What can hang from each mark
q376: q214 q433 q769
q860: q433 q769
q214: q146 q522 q860
q433: q146 q191 q235 q376 q747 q860
q747: q150 q433
q191: q433
q235: q433
q146: q150 q214 q433
q688: q433
q522: q214
q769: q376 q860
q217: q150 q214
q445: q191 q649
q649: q769
q150: q747

Every row comes from one small tree of marks. Brackets hold a mark, then the marks that hang from it, in the order of their numbers. Every link used is in the known rows. Which tree was each row made from?
Known rows
(q522 (q214 (q146 q150) (q860 q433 (q769 q376)))): [ -8  -4  -2  13  -4  22 -30 -11   0  -5  -7   9 -29  -8  11  -6   4   0
  -6  -6 -45 -12  -4   6  -1   4   1   6  -3  10   5   6  -5   6   0  -5
  -6   2  -9   4   1  -8   9   8  -4]
(q747 q150): [  0  -3   8  -4  -6  13  -5  -3  -4   1  -4   5 -15   1   3  -6  -3   0
  -2   2  -4  -1  -1   6  -6   0   3   0  -1   1   0   0   2  -5   2  -6
   4  -1  -5   1  -2   6   3   1   0]
(q376 q214 (q433 q235) (q769 q860)): [ 12  14  13   6  20   0 -43  -2  -5  -6  13   5  17  -6  -7  18  12   2
 -16   1   6  10   9  -6  15  -4   3  -2   3   0  -4  -2   0 -11  -3  -2
   0 -12  20   4  -4  -5   5  -7 -15]
(q769 (q860 (q433 q191 q235 (q376 q214) q747))): [  3   3   2   8   8  17 -13   8   0   4   4  13   8  -4  -1  -7  11   1
  -7  -4 -38  -4  -4  -4  -7   2   5   7   2   3  -8  13  -3  -6  -1   7
  -5   2  11   7   2  -7   6   5  -5]
(q217 q150): [  4  -5   4   6  10   9   5   8  -3 -13   0  -1   9   1   5   5  -2   0
  -1  -1   2  -5   0  -2   4  -1  -1  -1  -3  -2  -3   0   0   1   3  -8
  -4   2   3   4  -2   3   5   3   2]
(q217 (q214 (q146 (q150 q747) q433) q522 (q860 q769))): [  4  -8  -3  22  -8   7 -15   4   0  -6 -11   3 -42   4  22   9   1   2
   1 -11 -38 -11   0  13   4  -1  -2   6  -6   9   2   1   3   6   4  -9
  -5  -7  -2   6  -1  -4   7  -2  -3]
(q217 (q150 q747) (q214 q522 (q860 q769))): [  5  -9  -3  22   3   1  -8   7   0 -15 -12   1 -27   4  23  17  -2   3
   6  -7 -24 -18  -1  13   5  -2  -1   3  -6   5   1   1   4   5  12 -13
  -9  -9   6  11  -3   5   7   1   0]
(q214 (q146 q150 (q433 q191 (q376 q769))) q860): [  6  -6   4  16  -2  31 -22   1  -3   0  -6   3 -44   0  13   4   2   4
  -6  -9 -46   4   0   5   7   2   3   9  -3  11  -3   8   6   5  -7  -4
  -4  -5  -2   6   1 -19  10  -2  -4]
(q649 (q769 q376)): [-4 -4 -1  3 -9 -2 13  0 -2  1  0  3 11 -4  0 -4  9  1 -4  5 -3 -8 -5  8
  2 -2  1  0  2  0 -3  3  4  1 -2  4  1  9  5 -2 -5  2 -4  5 -3]
(q191 (q433 q235 (q376 q214) q860)): [ -6   2   1  13   6  12 -14   5  -5  -8   4   0  -2  -1   7   9   6   4
  -8  -6 -36   5   2  -4  -8   0   5   9   1   4  -9  15   4 -11  -2  -2
   0   6   4  11   2  -7  -5   0  -6]
(q860 (q433 q191 q747) q769): [  9   6  -4  34 -12   2 -10  -7   7   3  -3   7 -14   0  -1 -15   5  -1
   6   1 -53  -2  -5  -7 -19   1  -4  12  -3   0  -8  12   3   6   3   7
  -5  -2  -6   6   5 -10  11   5   0]
(q146 q150 q214): [  1  -8  10  10   7  20   7   8  -3  -3   0  -7  10   0   2   9   0  -1
  -3 -10 -14   0  -1  10  -2   4   7   0  -7   3 -16   0  -2   0  -6  -7
  -4   1   1   1   2  -1   7   1   0]
(q688 (q433 q191 q235 q376 (q747 q150))): [  3  -3   7   9   0  39  -5  11   2  -3   3   5   7  -1   3  -4   9   3
  -4  -4 -38   0   0   8  -9  -5   0   8 -10  -3 -16  22   2   3  -2  15
   4  -6   7   3   3   4   7   4  -6]
(q522 (q214 (q860 (q769 (q376 q433))))): [ -9   2  -3   2  -4  10 -33 -11  -1  -3  -6   5 -11  -9   8   0   3   0
  -6  -2 -20 -11  -2   9   1   2   3   1  -1   6   5   7  -2   4   2  -1
  -7  -4  -3   3   0   1   4   5  -4]
(q688 (q433 q376)): [  3  -3   2  -1   5  24  22   4   2   3   3   1  11   0   4 -12   3   1
   2  -3 -13  -3   1   2   3  -3  -5   4  -7  -2  -3   7  -4   4  -1   3
   3  -2   7  -1   5  -3  -1   4  -5]
(q445 (q191 (q433 (q376 (q214 q522 q860) q769) q747))): [  0   2  -4  11   1  -1  -4 -11  -1  -5   1   5 -37   3   7   8   6   2
  -3 -12 -17   6   5  -6  -4  -4  -3   7  -1   3  -8   9   8  -4   1  -4
  -2  -1   4  12   2 -11  -8  -9  -4]
(q688 (q433 (q146 q150) q191 q235 (q860 q769))): [  6  -1   6  14   0  39  -6  21   0  -8   5   0   3  -3   1   5   4   1
  -6  -2 -46   2  -1   7  -8  -1  -4   9  -9  -2 -14  16   2   7  -2  11
  -1  -2  14   0   7  -3  15   2  -6]
(q217 q150 (q214 (q146 (q433 q235 q376 (q860 q769))))): [ 10  -5   1  22  13  21 -17  19  -8 -23  -2  -1   3   4  24   7   1   1
  -4  -9 -22 -10   0   6   5  -1  -5   4  -5   0  -7   5   1   6   4 -10
  -2   2   5  10   0   2   9   6   2]
(q649 (q769 q376 q860)): [ -5  -5  -1  -6  -4  -1  16   1  -4   5   2   8  18  -8  -5  -7  10   0
  -6   4   0 -11  -8   4   5   0   3  -3   5   0   0   3   2  -2   0   3
  -4  11   9   0  -5   0  -3   7  -4]
(q445 q191 q649): [ -5   6  -8   4  -5  -6  16   0   0  -2   2   2 -28   3  -6   5  -1   0
   3  -7  12   2   5 -17  -8  -6  -5   1  -2  -2   2   0  -1   7  -2  -6
   3   2  15  -2   1  -9  -9   1   1]
(q649 (q769 (q376 (q214 q522)))): [-4 -3  0  6 -9 -5  8 -1 -2  2  1  5  6 -1  1  0 13  3 -8  3 -7 -9 -2  7
  0 -3  2  2  2  3 -4  3  4 -2 -1  1  3  9  7  0 -6  2 -2  3 -6]
(q649 (q769 (q860 (q433 (q146 q150) q191 q376 q747)))): [  1  -5   0   4  -8  13  10   2  -4   7   1  11   7  -2  -6  -3  12   1
  -3  -1 -34  -8  -5   3  -3   0   3   5   0   3  -9   8   5   0  -3   3
  -4  14  10   3  -2  -4   9   7  -3]
(q217 (q214 (q146 q150) q860)): [  2  -6  -1  10   3   6 -12   2  -4  -9  -6   5 -36   1  15  12   0   3
  -1  -9 -24 -11  -3  10  11   0  -2   4   0   7   3   0  -5   7   2  -8
   0  -3   2   5  -1   2   4   3   0]
(q214 q146 (q860 q769)): [  2   0  -5  15  -7   0 -14 -14   3   3  -9   7 -62  -1   6  -2   0   2
   1   1 -28  -6  -6  -2   6   3  -4   7   0   5  15   0   1  10   5  -2
  -1  -3  -9   6   2 -14   5   4  -4]
(q146 (q150 q747) (q214 q522)): [ -1 -12   8  15  -1  17   3   5   2  -3  -4  -6  -4   3   5  15   1  -1
   1 -12 -19   1   2  16  -7   3  11   2 -11   8 -15  -1   5  -2  -3  -9
  -7  -4   2   4  -1  -4   7  -4  -3]
(q214 (q146 q150) q522 (q860 (q433 (q376 q769)))): [  3  -7   2  26 -12  26 -15 -11   4   1  -9  17 -72   2  21   6   3   6
   0  -8 -63  -3   1   2   2   0   1  14  -5  15   3   4   4   4   0  -8
  -2  -1  -5  10   0 -18  11   0  -8]
(q191 (q433 q146 q235 (q376 q214 (q769 q860)) q747)): [ -1   2   3  16   4  17 -32   6  -3 -14   5   5   6  -4  -1   9  12   4
 -11  -7 -40  11   8  -5   0  -2   1   9  -1   3 -14  12  10 -12  -1   7
  -3   2  10  11   0  -6  -4  -1 -10]
(q769 q376 (q860 q433)): [ -2  -1   1   1   6  11   2   9   1  -1   3  14  17 -12   3 -22   4  -2
  -6  -1 -12  -8  -9  -3   3   3   3   1   7   2   2   4  -8  -9   3   1
  -7   1  11   0   0  -8  -6   8  -4]
(q150 (q747 (q433 q146 q235 q860))): [ -2  -3   2   1  -5  18 -21  15   2  -7  -4   0   0   1  -3  10   2   0
   1   0 -18   8   3   9  -9   3   2   4  -3   2  -5   1  14  -4  -1   2
  -2  -6  16   4  -2   0  -1  -5  -7]
(q433 q146): [  1   1  -1   2  -6  11 -11  11  -2  -5   0   2  -3   0   0   3   2   1
  -4   0 -10   5   2   5   3   0  -2   3  -2   2  -2  -2   4  -2   0   4
   0   3  11  -1   1   1   4   0  -3]
(q146 (q150 q747) q433): [  5  -9   8   6   0  24  -4  21  -2  -5  -3 -14  22   3  -2   0  -1  -2
   0  -8 -18   5   4  12  -3   1   8  -1  -8   3 -12   3   9  -7  -9  -6
  -8  -7  -1  -5  -2  -9   4  -9  -1]
(q191 (q433 q235 (q376 q214))): [ -5   0   2  14   6   7  -4   4  -1  -5   4  -2   4  -2   6   2   8   4
  -6  -7 -32   8   5  -3  -3  -2   2   7   0   3  -8   9   0 -10  -2  -1
  -1   6   0   7   0  -5  -8   1  -6]
(q688 (q433 (q376 (q214 q146) q769) q747 q860)): [  9   1   3   6   8  29 -18  -3  -2  -8   5   8   0   3   1   4  10   3
  -7  -5 -22  -4   2  -4  -1  -3  -2   9  -6   0  -8  15   7   1  -1   3
   7  -8  13   9   6  -8   4  -1  -9]
(q146 (q433 q191 q235 (q376 (q769 q860)) (q747 q150))): [  7   1   8  12  -1  37 -37  16  -3  -3   1   2  18   0   5  -1   9   2
 -12  -6 -39   9   5   7 -10  -1   6   4  -5  -1 -22  20  13  -5  -8  12
  -4  -6   4   5   0  -4   9  -4  -4]
(q146 q150 q214 (q433 q191)): [  7  -9  10  19   1  32  -2  23  -5  -1  -1 -10  25   4   6   2   1  -2
  -9 -15 -30   7   0  16  -5   5   8   1  -8   6 -24   9   3   0 -13  -5
  -9  -1   6  -1   1  -6  11  -1   2]
(q235 (q433 (q376 (q214 q146 q522)) q860)): [  3   3  -3  -3 -10  26 -36   0  -3  -1   4  11  -9   2   9   9   9   4
  -8  -2 -22  -4  -2  -7 -11   1   1  12  -2   5  -9   5   9  -3  -2  -6
   0   2   8   9   6  -5   5  -3 -14]
(q433 q146 q191 q235 q376 (q747 q150) (q860 q769)): [  5   9   6  22 -15  53 -60  17  -4 -11  -1   6 -22  -3   9  16  15   7
 -10   0 -74   5   1  10 -34   0   8  18  -9  -2 -30  35  22  -2   1  23
   3  -1   6  16   7  -1  23   0  -7]

Which tree is each row?
[  5  -2   4  14   7  29 -11  11   3  -4   6   4   7   1   1   0  16   4
  -8  -6 -38   1   2   3  -5  -5  -1  11  -9   0 -15  20   0   3  -4  14
   6  -5  12   4   3  -3   6   4  -9]  (q688 (q433 q191 q235 (q376 (q214 q146)) q747))
[  6  -3   0  14  -2  16 -11  14  -2   6  -9  -2   4   6   9   0  -2  -2
  -8 -10 -19  -5  -4  20   7   5   2   0  -2   7  -3   6   4   0  -8  -3
  -9  -3  10   0   0  -6   1   0   0]  (q146 (q214 q860) q433)
[  2  -4  -5  26 -20  10 -19  -4   6   2 -12  10 -59   0  20  -6   4   3
  -5  -3 -40  -7  -3   4   4   2  -3   8  -4   9  10   5   8   5   5  -1
  -6  -4  -8   6  -2 -17   3   0  -7]  (q214 (q146 q433) q522 (q860 (q769 q376)))
[ -5  -3  -1  16  -2   0 -14   4   2 -12   2   1   4  -1  -5   6   4   2
  -4  -6 -25   6   0  -4  -3  -2   1   4  -3   0  -7  11   6  -8  -1   5
  -4   2  -1   6  -3   0  -7   1  -3]  (q191 (q433 q235 q747))
[ -2   3   4  12   4  26 -14  10   1   2   4  -2   1  -4  13   6  11   6
  -4  -3 -42  10   5   6 -14  -2   5   8  -4   0 -20  19   0   3  -5  15
   0   2   3   6   3  -2   8   2  -3]  (q433 q191 q235 q376)
[  5   4  -1  23  -3  15  -4   0   3   7   0  10 -13   2  14  -9   9   3
  -2  -5 -51   2   2   0 -13  -2   2  14   0   9 -10  10  -3  -1  -3  -1
   1   3   6   6   4 -10   7   4  -5]  (q860 (q433 q191 (q376 (q214 q522))))
[  7   9  -1  37  -8  20 -16   0   8   2  -1   4  -9  -2   6 -12  10   2
   4   0 -73   1   0  -2 -24  -1  -2  16  -6  -2 -17  21   4   5   1  15
  -4   0  -8   7   7 -10  12   5  -3]  (q860 (q433 q191 q235 q376 q747) q769)
[ -5  -2  -3  10  -4  10 -14  -4  -3 -10   0   4  -6   1   2   6   4   3
  -2  -8 -29   2  -1  -7 -11   1   5   9  -1   3 -10  17  12  -9   0  -1
  -2   3   1  14   3  -7  -6   0  -2]  (q191 (q433 q376 q747 q860))
[  8   1   4  11  -6  28 -26  15  -4   1  -3   0  11   5   6  -6  11   2
 -11  -8 -32   3   4   7 -13  -1   7   7  -4   4 -18  18  12  -7  -7   4
   1  -5   3   5   0  -4   7  -3  -3]  (q146 (q433 q191 (q376 q214) (q747 q150)))
[  1  -2  -2  19  -9   3  -2  -6   3   7  -9   5 -31   2  13   7   0   1
  -2  -5 -24  -8  -5  12  -2   4   1   3  -4   7  -1   3   2   6   3  -3
  -7  -2   1   7   2  -3   4   2  -3]  (q146 (q214 q522 (q860 q769)))
[  4   4   0  21  -2  25 -18  10   5  -3  -1   7   3   2   5  -4   8   2
   2  -2 -52  -2   1   3 -13  -2   1  11  -5   0 -12  16   3  -4  -3  12
   0   2   1   3   2  -4   4   4  -4]  (q860 (q433 q235 q376 q747))
[  4   2   3   7   1  30 -12  24  -1   0   0  -7  27   2  10  -5   5   1
  -7  -5 -26   5   6   9  -4  -1   2   2  -5  -2 -12  12   5  -4  -8   8
  -3   1   1  -3   0  -5   1  -3  -2]  (q146 (q433 q235 q376))
[  5   5  -5   3 -18  22 -39   7  -2  -3   4   8  -6  -2   0   7   4   2
  -5   2 -29   1  -6  -5 -15   3  -4  11  -2   1 -12   6  11   4  -1   2
  -6   0  13   6   7  -3  12  -1 -10]  (q235 (q433 q146 q191 (q860 q769)))
[  2   4   3   9   5  12  -9  -1  -2   5   3   0  -5  -1  10   2  14   5
  -6  -5 -29   7   5  -1 -12  -1   7  10   1   5 -15  13   0  -1  -4   2
   4   0   5   9   4  -6   6   0  -4]  (q433 q191 (q376 q214))
[  3  -7  -4  16 -15   8 -12   2   2  -1  -4   6 -26   7  15  -2   5   1
  -6  -7 -17   2   4   0   2  -1  -2   4  -6   8   3  -1   7   2   0  -4
   0   2  -2   3  -3 -10   5  -1  -4]  (q214 (q146 q433) q522)
[ -1  -7   1   9 -11  10  -9   6   4   0  -6   2  -7   2   0   4   4   0
   1  -4 -18  11   4  10  -9   3   2   4  -5   7  -8  -3  11   0  -1  -2
  -5  -6  17   6  -2   0   0  -3  -7]  (q150 (q747 (q433 (q146 (q214 q522)) q191)))
[  7  -5   3   8  -4  36 -12  16  -1 -11   4   5   3   1  -4   8   5   2
  -6  -6 -34  -2  -3   6  -6  -2   0   9  -9   1 -15  18   7   3  -3   9
   1  -6  19   3   5  -2  14   1  -5]  (q688 (q433 (q146 q150) q191 q747 q860))
[  6 -12  -3  17  12   5 -17   8  -4 -19  -9   3 -29   4  18  16  -1   2
   3  -8 -13 -14  -3  12  14  -1  -1   3  -2   7   6  -3   1   6   7 -15
  -4  -8  10  11  -3   2   4   4  -1]  (q217 (q150 q747) (q214 q146 q860))
[  9   2  10  13  14   4 -33 -15  -4  -7   2   7 -37   0   1  17   6   5
 -12  -3 -19   4   5  -5  14  -1   0   6   4   9   2  -4   2   1  -3 -10
   3  -9   3   8   0 -13   6  -7  -9]  (q376 (q214 (q146 q150) q860) q769)
[  1  -8   1   9   1  15 -13   3  -3  -9  -8   5 -34   1  17  10   1   3
   2 -10 -30  -7  -1  11   7   1  -1   6  -2   8   1   0  -1   6   1  -9
   0  -6   5   7   0   1   1   2  -3]  (q217 (q214 (q146 (q150 (q747 (q433 q376)))) q860))
[-3 -2  0  3 -5 -5  8  0 -3  1  1  3 13 -2 -2 -2 13  3 -8  4 -4 -8 -4  7
  1 -3  2  2  4  2 -3  3  3 -2 -2  1  3  9  8 -1 -5  2 -4  4 -5]  (q649 (q769 (q376 q214)))
[  2   0   1  -7 -12  38 -23  12  -3  -4   4   4  11  -2   3   3   6   3
  -2  -2 -26   3   2  -1  -5   0  -2   9  -7   1 -15   1   7  -3  -4   0
  -4   2   7   0   6  -1   6  -2 -12]  (q235 (q433 (q146 q150) q376))
[  6   2  -2  22  -9  13 -11   9   2   2   0  10 -10   1   5 -10   3   1
  -1  -2 -44   6  -1   3  -6   0  -3  11   0   7  -6   4  -2   1  -3   3
  -2   4  12   1   3  -6   9   5  -2]  (q860 (q433 q146 q191))
[  4  -9   5  10   3  19  -5  14  -2 -15  -5   1   4   4   7  11  -1  -1
   0  -3  -9  -1   1   6  -3   3   1   2  -7   3  -7  -2  11  -1   4 -11
  -6  -1  16   9  -3   3   4   0  -3]  (q217 (q150 (q747 (q433 (q146 (q214 q522)) q860))))
[ 0 -1  3  7 -6  2 -4  1 -6 -3  3  4  5 -3 -1  6 14  3 -9  2 -7 -7 -3  7
  2 -3  6  4  1  3 -5  4  5 -3 -4 -3  4  6 11  0 -6 -3  1  3 -8]  (q649 (q769 (q376 (q214 (q146 q150)) (q433 q860))))
[  2   6   3  12   0   3 -35   6   0  -8   1   5  -3  -7   2   6  13   4
 -11  -1 -10  -2  -3   6   3  -2   9   6   2   5  -6  13   2  -9  -1   5
   2 -14  16   2  -4  -2  -3   0 -10]  (q769 (q376 (q214 q860) (q433 q191 q747)))
[  1  -2  -1  11 -10  15 -12  11  -1  -2  -3   4  -7   2   8   7   4   1
  -6  -5 -15   3   2  12   0   1  -1   4  -6   6  -6  -2   4   0   0   2
  -2   4  14   2   1   2   6   2  -4]  (q433 (q146 (q214 q522)))
[  6  -5   9   8  -2  34 -11  23  -7  -5   1  -7  14   3   4   6   0  -1
  -9  -9 -33   4   0   7 -11   3   9   4  -4   4 -20  15   9  -3 -11  -3
  -7  -2   3   0   1  -9  13  -7   2]  (q146 q150 (q433 q191 q860))
[  1   3   5   9  -6  10 -27   5   0 -10   2   5   8  -8   3  -2   7   1
  -5  -1  -2   2  -3   6  -2  -2   8   3  -2   1 -10  11   5  -8   0   5
   2 -11  10   1  -4   2  -2   2  -6]  (q769 (q376 (q433 q191 (q747 q150))))
[ -1  -2  -1  20  -5  15 -22  -4  -2 -11  -2   6 -11  -1   4   7   5   3
  -5 -11 -37  10   4   0   3   0   0   9  -4   7 -11  10  13  -6  -1   1
  -5   0   8  13   2  -8  -4   1  -6]  (q191 (q433 (q146 (q214 q860)) (q376 q769) q747))
[  5   6  -5  -2 -16  23 -36   7  -2  -5   3   8  -1  -1  -1   6   2   1
  -4   3 -20  -3  -5  -4 -10   3  -6   9  -3   0  -7   1  11   0   1   0
  -5   1  10   3   7  -2   8  -2 -11]  (q235 (q433 q146 (q860 q769)))
[  2  -2   2  18 -21  28 -36   7   0  -9 -10  11 -29   1   5   7   6   2
  -8  -4 -34  -6  -4  18  -8   1   3   8  -8   5 -10  11  15  -4   5   8
   0  -5   8   8  -1   5   9   2  -6]  (q433 (q146 (q214 q522 (q860 (q769 q376)))) (q747 q150))
[  2  -8   0  13  -3   6  -7   2  -2 -11  -3   5 -23   3  20  11   3   2
  -1 -11 -17  -7   3   6   3  -2  -2   4  -5   6  -4  -3  -3   5   3  -9
   2   1   0   6  -2   5   7   1  -1]  (q217 (q214 (q146 q150) q522))
[ -2  -2   0   7   0   2   7   5  -3   6   4  12  17  -6  -3  -9  15   1
 -11   3 -22 -10  -7   5   0   0   3   3   7   3  -4   7  -2  -4  -2   4
  -2  12  15   0  -5  -2   0   8  -7]  (q649 (q769 (q376 q214) (q860 (q433 q191 q235))))
[ -1   1   9   3   7  23 -21  21  -3  -9   8   6  25 -16   2   0  10   0
 -13  -3  -9   3  -4   7   6   2   9   0   1   1 -11   8  -3 -10  -1   7
  -7  -4  24   0  -3  -2   2   5 -10]  (q769 (q376 (q433 (q146 q150 q214) q191 q235)) q860)
[  5  -8  -1  17  -6  13 -17  10  -4 -11  -3   4 -19   6  23  11   3   2
  -5 -14 -27  -6   2   9  -1  -1   0   5  -5   8  -9   4   2   4  -1  -9
   0   0   5   7  -1   0  10   0  -1]  (q217 (q214 (q146 q150 (q433 q191 q860)) q522))
[ 0  1  1  7 -8 -4 -5  0 -3 -2  2  4 15 -2 -6  3 15  2 -8  4 -2 -7 -3  7
  2 -4  4  2  1  1 -5  5  6 -4 -3  2  4  4 12 -1 -7  2 -2  3 -8]  (q649 (q769 (q376 q214 (q433 q747))))
